What can hang from each mark
K_128: K_225 K_715 K_789 K_830
K_44: K_789
K_715: K_128
K_47: K_128 K_830
K_225: K_44
K_789: K_715
K_643: K_44 K_128

Each row was made from one small tree. Brackets hold a mark, then the marks that hang from it, in the order of their numbers. Every link used is in the known rows. Write each row's tree.
Known rows
(K_715 (K_128 K_225 K_789 K_830)): |  4.352 |  1.778 |  0.149 | -0.833 | -2.792 | -1.685 |  1.164 | -2.900 | -0.299 | -1.438 |  2.733 |  2.250 |  0.512 |  3.247 | -0.770 | -2.221 | -0.658 |  0.810 |  2.058 |
(K_44 (K_789 (K_715 K_128))): |  4.338 | -1.789 |  1.696 |  3.806 | -0.137 | -2.283 | -0.934 |  1.807 | -4.500 |  0.424 |  2.048 |  0.142 | -0.171 |  2.768 |  1.659 | -3.016 |  1.355 | -2.019 | -0.493 |
(K_643 K_44 (K_128 K_715 K_789 K_830)): |  3.082 |  6.632 | -0.678 | -0.728 |  2.550 |  3.799 | -0.624 | -0.597 | -1.203 | -2.835 |  1.719 |  2.385 | -2.266 |  1.106 | -0.321 | -0.202 | -1.170 |  2.734 | -2.278 |
(K_225 (K_44 K_789)): |  5.458 | -1.652 | -4.719 |  2.004 |  2.993 |  2.880 |  1.471 |  4.350 | -6.954 |  2.464 | -0.701 | -0.798 |  1.193 |  2.814 |  5.076 | -2.245 |  1.381 |  0.910 | -2.958 |
(K_47 K_128 K_830): |  5.060 |  0.528 | -4.565 |  0.208 |  1.575 | -6.987 | -0.498 |  4.456 | -2.435 | -0.652 | -1.848 | -0.069 |  7.016 |  2.685 |  1.989 | -1.547 | -1.081 | -2.539 | -3.407 |
(K_128 K_715 K_789 K_830): |  0.686 |  7.917 |  1.600 | -0.067 |  0.241 | -0.001 |  2.619 | -1.369 | -2.209 | -3.611 |  0.244 |  2.292 | -1.891 | -0.519 | -1.866 | -3.171 | -0.481 | -1.564 | -2.505 |
(K_789 K_715): |  4.498 |  1.134 | -0.226 |  1.563 | -0.946 | -4.309 |  0.228 |  1.718 | -3.054 |  1.365 |  1.373 |  1.444 |  0.231 |  2.490 |  0.035 | -2.054 | -2.311 | -0.178 | -2.656 |
(K_643 (K_44 K_789) K_128): |  6.056 | -0.756 | -4.869 |  2.339 |  1.712 |  3.349 | -3.719 |  2.854 | -3.537 |  1.981 |  1.252 |  0.034 | -0.546 |  2.963 |  4.412 | -0.422 | -0.814 |  2.839 | -2.807 |
(K_128 (K_789 K_715) K_830): |  2.463 |  4.906 |  1.868 |  0.182 | -0.741 | -4.525 |  1.884 | -1.293 | -2.943 | -1.039 |  1.110 |  2.947 | -1.702 |  0.679 | -1.477 | -3.021 | -0.733 | -3.135 | -0.110 |
(K_715 (K_128 (K_225 K_44) K_789 K_830)): |  4.486 |  1.890 |  0.027 | -1.477 | -0.542 |  0.389 |  2.586 | -2.574 | -1.198 | -1.939 |  2.613 |  2.095 |  0.552 |  3.575 | -0.257 | -1.704 |  0.462 |  1.264 |  2.444 |
(K_789 (K_715 (K_128 K_225))): |  4.695 |  0.222 |  1.633 |  0.736 | -1.503 | -3.619 |  0.741 | -0.984 | -0.813 | -0.467 |  3.562 |  2.143 |  0.563 |  4.238 | -1.197 | -1.214 | -1.732 |  1.109 |  0.753 |
(K_643 K_44): |  5.195 |  1.739 | -8.268 |  1.475 | -0.115 |  1.661 | -0.591 |  2.955 | -3.026 |  1.836 | -0.694 | -0.383 |  2.378 |  1.595 |  4.547 | -1.240 | -0.935 |  1.973 | -5.732 |
(K_47 K_830): |  4.667 |  0.787 | -6.460 |  2.376 | -2.005 | -5.449 | -0.509 |  4.609 | -0.657 | -1.429 | -0.693 |  0.601 |  4.289 |  2.378 |  2.740 | -1.773 | -5.452 | -0.625 | -4.682 |
(K_44 K_789): |  4.932 | -2.800 | -4.261 |  4.288 | -1.060 | -0.694 | -1.855 |  3.440 | -5.649 |  3.444 | -0.272 | -0.877 |  0.498 |  2.162 |  4.783 | -3.694 | -0.074 | -1.178 | -3.120 |
(K_44 (K_789 K_715)): |  4.168 | -2.199 | -0.705 |  4.549 |  0.125 | -2.273 | -1.044 |  2.425 | -5.183 |  2.387 |  1.277 |  0.089 | -0.613 |  2.640 |  2.907 | -2.985 |  0.216 | -2.179 | -1.615 |
(K_47 (K_128 K_789)): |  5.232 |  3.265 | -2.899 | -1.139 |  1.595 | -2.588 | -0.280 |  0.522 | -6.876 |  2.242 | -0.883 |  0.063 |  3.888 |  2.605 |  1.044 | -1.176 |  2.939 | -2.177 | -3.932 |
(K_225 (K_44 (K_789 (K_715 (K_128 K_830))))): |  4.797 | -1.263 |  0.623 |  1.291 |  3.613 |  0.860 |  2.534 |  3.220 | -5.111 |  0.229 |  0.553 |  0.407 |  0.261 |  2.480 |  2.419 | -2.804 |  2.332 | -0.070 |  0.264 |
(K_128 K_225 K_789): |  3.917 |  1.878 | -7.495 |  1.249 | -2.417 |  1.276 |  0.247 | -4.013 | -3.882 |  2.281 |  2.941 |  1.819 | -0.144 |  5.820 |  2.829 |  0.857 | -2.938 |  1.054 | -2.189 |
(K_643 K_128): |  7.196 |  0.259 | -2.650 |  0.066 | -1.637 | -1.447 | -3.238 |  2.629 | -2.757 |  3.062 |  0.698 |  1.173 | -0.080 |  2.998 |  1.069 | -1.671 | -4.683 |  3.959 | -2.953 |
(K_47 K_128): |  6.137 |  0.110 | -3.286 | -0.837 |  1.021 | -3.592 | -0.842 |  3.134 | -5.390 |  3.803 | -1.880 | -0.625 |  4.654 |  2.123 |  1.875 | -2.778 |  1.412 | -0.546 | -3.531 |
(K_715 (K_128 K_225 K_789)): |  5.043 |  2.022 | -2.125 | -0.304 | -2.782 |  0.144 |  0.309 | -3.119 | -1.966 | -0.979 |  3.470 |  1.475 |  1.416 |  4.839 |  0.128 | -0.232 | -0.513 |  1.450 | -0.626 |
(K_789 (K_715 (K_128 (K_225 K_44) K_830))): |  4.302 |  0.005 |  3.178 | -0.191 | -0.145 | -3.412 |  2.314 | -0.604 | -0.371 | -1.113 |  2.913 |  2.544 | -0.097 |  3.419 | -1.419 | -2.288 | -1.063 |  1.145 |  2.815 |

Which tree is each row?
|  0.408 |  4.773 | -1.300 | -0.608 |  2.558 |  4.587 |  5.114 | -4.127 | -1.750 | -2.831 |  2.262 |  3.317 | -2.701 |  3.339 | -0.078 | -0.750 | -1.001 |  1.466 |  1.196 | | (K_128 (K_225 K_44) K_715 K_789 K_830)
|  4.661 |  2.116 | -4.985 | -0.319 |  0.545 |  2.951 | -1.312 | -2.456 | -0.802 |  0.732 |  2.700 |  2.777 | -2.081 |  3.894 |  2.185 |  0.659 | -3.016 |  3.728 |  0.465 | | (K_643 K_44 (K_128 K_225 K_789 K_830))
|  4.146 |  3.541 | -4.010 | -0.165 |  2.027 | -5.976 | -0.041 |  2.085 | -3.863 | -2.150 | -0.707 |  0.499 |  6.281 |  3.146 |  1.209 | -0.055 |  0.322 | -4.189 | -3.695 | | (K_47 (K_128 K_789) K_830)
|  4.635 |  4.036 |  2.086 | -1.281 | -2.284 | -2.803 |  0.892 | -0.498 | -1.622 | -2.520 |  1.205 |  1.453 |  1.208 |  0.863 | -1.558 | -3.256 |  0.733 | -0.793 | -0.147 | | (K_715 (K_128 K_789 K_830))
|  5.212 |  2.042 | -2.089 | -0.953 | -0.534 |  2.071 |  1.869 | -2.722 | -2.767 | -1.473 |  3.435 |  1.328 |  1.569 |  5.179 |  0.678 |  0.247 |  0.748 |  2.113 | -0.337 | | (K_715 (K_128 (K_225 K_44) K_789))
|  4.859 | -1.443 | -2.261 |  2.032 |  3.686 |  1.783 |  1.960 |  3.538 | -6.548 |  1.615 |  0.312 | -0.026 |  0.410 |  3.225 |  3.813 | -1.824 |  1.638 |  0.074 | -1.892 | | (K_225 (K_44 (K_789 K_715)))
|  3.907 | -3.064 |  1.719 |  3.647 | -0.327 | -2.626 | -0.291 |  0.774 | -2.913 |  0.767 |  2.460 |  0.858 | -0.977 |  3.111 |  1.665 | -3.310 |  0.567 | -1.604 |  1.930 | | (K_44 (K_789 (K_715 (K_128 K_225 K_830))))
|  1.330 |  5.245 | -4.201 |  1.250 | -0.335 |  4.336 |  1.819 | -4.962 | -2.892 | -1.517 |  3.583 |  2.241 | -1.526 |  5.049 |  0.571 |  1.042 | -2.268 |  1.571 | -3.060 | | (K_128 K_225 K_715 K_789)
|  5.127 | -2.322 | -0.068 | -0.202 | -0.540 | -0.306 |  1.865 |  0.092 | -0.452 | -0.426 |  1.672 |  1.261 |  0.812 |  3.315 |  1.286 | -3.410 |  0.031 |  2.108 |  3.332 | | (K_715 (K_128 (K_225 (K_44 K_789)) K_830))
|  1.445 | -1.014 | -1.290 |  1.403 |  2.701 |  3.638 |  3.780 | -0.412 | -0.722 | -0.557 |  0.912 |  2.105 | -2.374 |  2.950 |  2.013 | -3.382 | -1.677 |  2.568 |  2.559 | | (K_128 (K_225 (K_44 K_789)) K_715 K_830)
|  0.254 |  4.815 | -1.181 |  0.361 | -0.520 |  1.822 |  3.002 | -4.804 | -0.449 | -2.266 |  2.456 |  3.414 | -2.946 |  2.729 | -0.712 | -1.709 | -2.607 |  0.557 |  0.711 | | (K_128 K_225 K_715 K_789 K_830)
|  3.546 |  1.228 | -0.225 | -1.317 |  1.793 | -3.964 |  1.322 | -2.405 | -3.768 |  1.904 |  0.994 |  2.184 |  1.440 |  3.633 | -0.211 | -1.565 |  1.339 | -2.118 |  2.002 | | (K_47 (K_128 K_225 (K_789 K_715) K_830))
|  4.047 | -0.062 | -5.021 |  3.656 |  1.655 |  1.462 | -0.795 |  2.510 | -4.139 |  1.309 |  0.821 | -0.375 |  0.594 |  2.212 |  4.765 | -1.311 |  1.230 | -0.417 | -3.558 | | (K_643 (K_44 (K_789 K_715)))
|  4.771 |  0.149 |  1.647 |  0.210 |  0.007 | -2.100 |  1.783 | -0.681 | -1.453 | -0.801 |  3.574 |  2.030 |  0.639 |  4.549 | -0.828 | -0.793 | -0.880 |  1.499 |  0.842 | | (K_789 (K_715 (K_128 (K_225 K_44))))
|  2.034 |  1.851 | -0.858 |  0.641 | -1.427 | -2.667 |  2.212 | -4.911 | -1.149 |  0.481 |  3.319 |  3.946 | -2.610 |  3.961 | -0.230 | -1.419 | -2.879 | -1.037 |  3.020 | | (K_128 K_225 (K_789 K_715) K_830)
|  5.752 |  4.520 | -5.136 |  0.014 |  1.180 |  3.371 | -2.389 | -0.013 | -3.458 |  0.236 |  1.943 |  1.259 | -0.302 |  3.120 |  2.159 |  1.435 | -1.395 |  3.047 | -4.381 | | (K_643 K_44 (K_128 K_789))
|  4.420 |  1.452 |  4.532 |  0.032 | -1.423 | -5.686 |  1.127 |  0.870 | -0.458 | -1.565 |  1.971 |  2.099 |  0.249 |  1.531 | -2.365 | -3.420 | -0.842 | -0.373 |  1.006 | | (K_789 (K_715 (K_128 K_830)))
|  3.638 |  2.187 |  1.038 | -1.497 |  2.329 | -3.205 |  1.089 |  2.543 | -2.974 |  0.424 | -2.257 |  0.486 |  2.694 |  0.068 | -0.578 | -4.460 |  1.678 | -0.844 | -1.400 | | (K_47 (K_128 K_715 K_830))
|  2.270 |  2.009 | -0.926 | -0.376 |  1.767 |  0.083 |  4.360 | -4.246 | -2.326 | -0.137 |  3.122 |  3.814 | -2.386 |  4.567 |  0.482 | -0.487 | -1.229 | -0.323 |  3.616 | | (K_128 (K_225 K_44) (K_789 K_715) K_830)
|  4.043 | -2.088 |  2.716 |  3.462 | -0.147 | -3.226 | -0.368 |  1.791 | -3.573 |  0.332 |  1.747 |  0.642 | -0.587 |  1.976 |  1.251 | -4.023 |  1.339 | -2.283 |  0.890 | | (K_44 (K_789 (K_715 (K_128 K_830))))
|  4.200 | -0.076 |  3.249 |  0.278 | -1.595 | -4.848 |  1.360 | -0.879 |  0.329 | -0.888 |  3.063 |  2.567 | -0.169 |  3.229 | -1.771 | -2.662 | -1.822 |  0.755 |  2.502 | | (K_789 (K_715 (K_128 K_225 K_830)))
|  3.101 |  2.268 | -3.925 |  1.502 | -1.453 | -0.316 |  1.033 | -5.078 | -3.507 |  1.144 |  4.487 |  2.809 | -1.285 |  6.212 |  1.013 |  1.431 | -2.610 | -0.009 | -0.608 | | (K_128 K_225 (K_789 K_715))
|  4.151 |  1.592 | -2.435 |  2.311 |  3.032 |  5.304 | -2.613 |  2.086 | -2.734 | -0.686 |  1.787 |  0.303 | -1.575 |  2.510 |  2.715 | -0.241 | -0.330 |  3.344 | -3.423 | | (K_643 (K_44 K_789) (K_128 K_715))
|  4.162 |  3.626 | -1.954 | -0.577 |  2.065 |  4.900 |  0.072 | -2.512 | -3.124 | -0.557 |  3.715 |  2.652 | -2.364 |  5.551 |  0.003 |  1.627 | -3.090 |  4.731 | -1.320 | | (K_643 (K_128 (K_225 K_44) K_715 K_789))
|  5.514 | -0.446 | -2.377 |  2.429 |  2.311 |  2.152 | -3.146 |  2.014 | -3.192 |  1.142 |  2.348 |  0.736 | -1.478 |  3.287 |  3.152 | -0.120 | -0.599 |  2.248 | -1.724 | | (K_643 (K_44 (K_789 K_715)) K_128)
|  3.510 |  1.337 | -0.416 |  1.686 |  3.145 |  3.526 | -1.721 |  2.155 | -1.171 | -1.091 |  0.878 |  1.103 | -2.536 |  0.905 |  1.885 | -2.251 | -0.567 |  2.631 | -0.679 | | (K_643 (K_44 K_789) (K_128 K_715 K_830))
|  3.817 |  6.991 | -3.002 | -0.083 |  2.579 |  5.445 | -1.451 | -0.642 | -2.872 | -2.417 |  2.371 |  1.592 | -1.278 |  2.665 |  0.550 |  1.688 | -0.854 |  3.293 | -4.962 | | (K_643 K_44 (K_128 K_715 K_789))
|  1.620 |  0.360 | -1.889 |  0.775 | -1.104 |  0.251 |  2.266 | -1.179 |  1.647 | -0.172 |  0.877 |  2.662 | -1.861 |  2.192 |  0.402 | -3.848 | -4.599 |  3.030 |  1.278 | | (K_128 K_225 K_715 K_830)
|  4.649 | -3.880 | -5.884 |  2.322 |  1.155 |  2.459 |  1.458 | -0.107 | -3.920 |  3.440 |  2.235 |  0.964 | -0.022 |  6.128 |  4.680 | -0.633 | -1.791 |  2.691 |  0.404 | | (K_128 (K_225 (K_44 (K_789 K_715))))
|  6.043 | -3.426 | -2.233 |  0.048 |  0.471 |  0.583 | -1.066 |  0.733 | -1.493 |  3.256 |  1.481 |  2.257 | -1.975 |  4.330 |  2.212 | -2.300 | -4.310 |  4.589 |  2.835 | | (K_643 (K_128 (K_225 (K_44 K_789)) K_830))
|  3.683 | -4.275 | -2.732 |  1.514 |  1.070 |  0.093 |  2.714 |  0.121 | -1.590 |  2.754 |  0.997 |  2.144 | -1.529 |  3.930 |  3.414 | -3.481 | -2.191 |  1.603 |  4.149 | | (K_128 (K_225 (K_44 (K_789 K_715))) K_830)
|  4.251 |  0.106 | -3.333 |  3.145 |  1.380 |  1.413 | -0.582 |  2.049 | -3.362 | -0.089 |  1.349 | -0.375 |  0.984 |  2.209 |  3.836 | -1.205 |  2.024 | -0.329 | -2.719 | | (K_643 (K_44 (K_789 (K_715 K_128))))
|  4.623 | -2.786 | -6.131 |  0.836 |  3.789 | -3.169 |  0.868 |  2.585 | -2.693 |  0.002 | -0.150 |  0.338 |  6.089 |  5.649 |  3.961 | -0.087 | -0.588 | -1.382 | -0.202 | | (K_47 (K_128 (K_225 (K_44 K_789))) K_830)
|  3.872 |  1.420 | -5.941 |  0.144 |  1.605 | -4.613 |  0.280 | -0.488 | -2.608 | -1.088 |  0.859 |  1.173 |  5.676 |  5.436 |  2.104 |  1.114 | -1.190 | -2.714 | -1.679 | | (K_47 (K_128 K_225 K_789) K_830)
|  2.717 |  5.319 |  1.642 | -1.812 |  2.776 | -2.137 |  1.622 |  0.045 | -4.444 | -0.948 | -1.177 |  1.029 |  1.953 |  0.445 | -1.365 | -3.021 |  3.048 | -2.535 | -1.989 | | (K_47 (K_128 K_715 K_789 K_830))
|  4.775 |  2.652 | -4.722 |  0.332 |  1.477 |  3.488 | -1.660 | -3.152 | -2.066 |  0.400 |  4.528 |  2.720 | -1.911 |  5.786 |  1.738 |  2.980 | -2.544 |  3.656 | -1.037 | | (K_643 K_44 (K_128 K_225 (K_789 K_715)))
|  3.513 |  3.950 | -1.507 | -0.036 |  2.838 | -7.039 |  0.477 |  1.311 | -3.633 | -2.916 |  0.316 |  1.173 |  5.541 |  3.440 | -0.081 |  0.410 |  0.580 | -5.022 | -2.646 | | (K_47 (K_128 (K_789 K_715)) K_830)
|  6.232 | -0.808 | -7.604 |  0.717 |  0.187 |  3.436 | -2.676 |  0.128 | -0.942 |  2.707 |  2.372 |  1.447 | -0.325 |  5.115 |  3.712 |  1.068 | -4.220 |  6.124 | -1.684 | | (K_643 K_44 (K_128 K_225))
|  5.215 | -2.549 | -4.285 |  2.818 |  1.995 |  3.457 | -2.949 | -0.481 | -2.015 |  2.132 |  3.846 |  1.586 | -2.015 |  5.734 |  3.984 |  1.062 | -2.053 |  3.704 |  0.593 | | (K_643 (K_44 (K_789 K_715)) (K_128 K_225))
|  4.848 | -1.604 | -6.423 |  0.446 |  1.017 | -5.810 | -0.296 |  1.956 | -1.113 |  0.295 | -0.244 |  0.650 |  6.432 |  5.060 |  2.892 | -0.532 | -2.635 | -0.974 | -1.171 | | (K_47 (K_128 K_225) K_830)
|  3.233 |  0.037 | -0.856 | -1.195 |  1.860 | -2.019 |  1.408 |  0.097 | -1.780 |  1.453 | -0.774 |  1.294 |  1.981 |  2.378 |  0.153 | -3.459 |  0.200 |  0.598 |  0.695 | | (K_47 (K_128 K_225 K_715 K_830))
|  5.884 | -1.997 | -2.205 |  0.394 | -0.567 |  1.467 |  0.931 | -0.099 | -2.095 |  0.155 |  2.517 |  0.522 |  1.865 |  4.884 |  2.137 | -1.462 |  0.181 |  2.932 |  0.695 | | (K_715 (K_128 (K_225 (K_44 K_789))))
|  5.105 |  4.859 | -2.737 |  0.028 |  1.990 |  2.264 | -1.882 | -0.687 | -3.149 | -0.598 |  3.022 |  1.964 | -1.112 |  3.466 |  0.866 |  2.077 | -0.976 |  2.314 | -3.239 | | (K_643 K_44 (K_128 (K_789 K_715)))
|  5.897 |  1.047 | -3.445 | -0.347 |  0.690 |  0.575 | -2.093 |  2.673 | -0.470 |  1.155 |  0.073 |  1.513 | -0.515 |  1.107 |  2.152 | -2.013 | -2.953 |  3.946 | -1.323 | | (K_643 K_44 (K_128 K_830))
|  4.142 | -1.052 | -4.275 |  3.223 |  1.195 |  2.180 | -0.514 |  0.967 | -2.767 |  0.507 |  2.136 | -0.021 |  0.534 |  3.420 |  4.298 | -0.638 |  1.362 |  0.416 | -1.647 | | (K_643 (K_44 (K_789 (K_715 (K_128 K_225)))))
|  4.227 | -2.957 |  0.727 |  3.834 | -0.376 | -1.701 | -0.747 |  0.652 | -3.700 |  1.099 |  2.861 |  0.497 | -0.441 |  3.962 |  2.065 | -2.517 |  0.632 | -1.194 |  0.675 | | (K_44 (K_789 (K_715 (K_128 K_225))))
|  2.283 |  5.978 | -1.798 | -0.210 |  3.511 | -3.768 |  1.074 |  1.283 | -3.218 | -4.868 | -0.196 |  0.882 |  5.321 |  2.545 | -0.359 |  0.297 |  0.733 | -3.892 | -4.409 | | (K_47 (K_128 K_715 K_789) K_830)
|  5.310 | -2.336 | -3.186 | -1.875 |  2.606 | -2.015 |  1.777 |  1.226 | -3.494 |  3.805 | -1.342 |  0.825 |  3.160 |  3.279 |  2.262 | -3.143 |  0.846 |  0.952 |  1.640 | | (K_47 (K_128 (K_225 K_44) K_830))
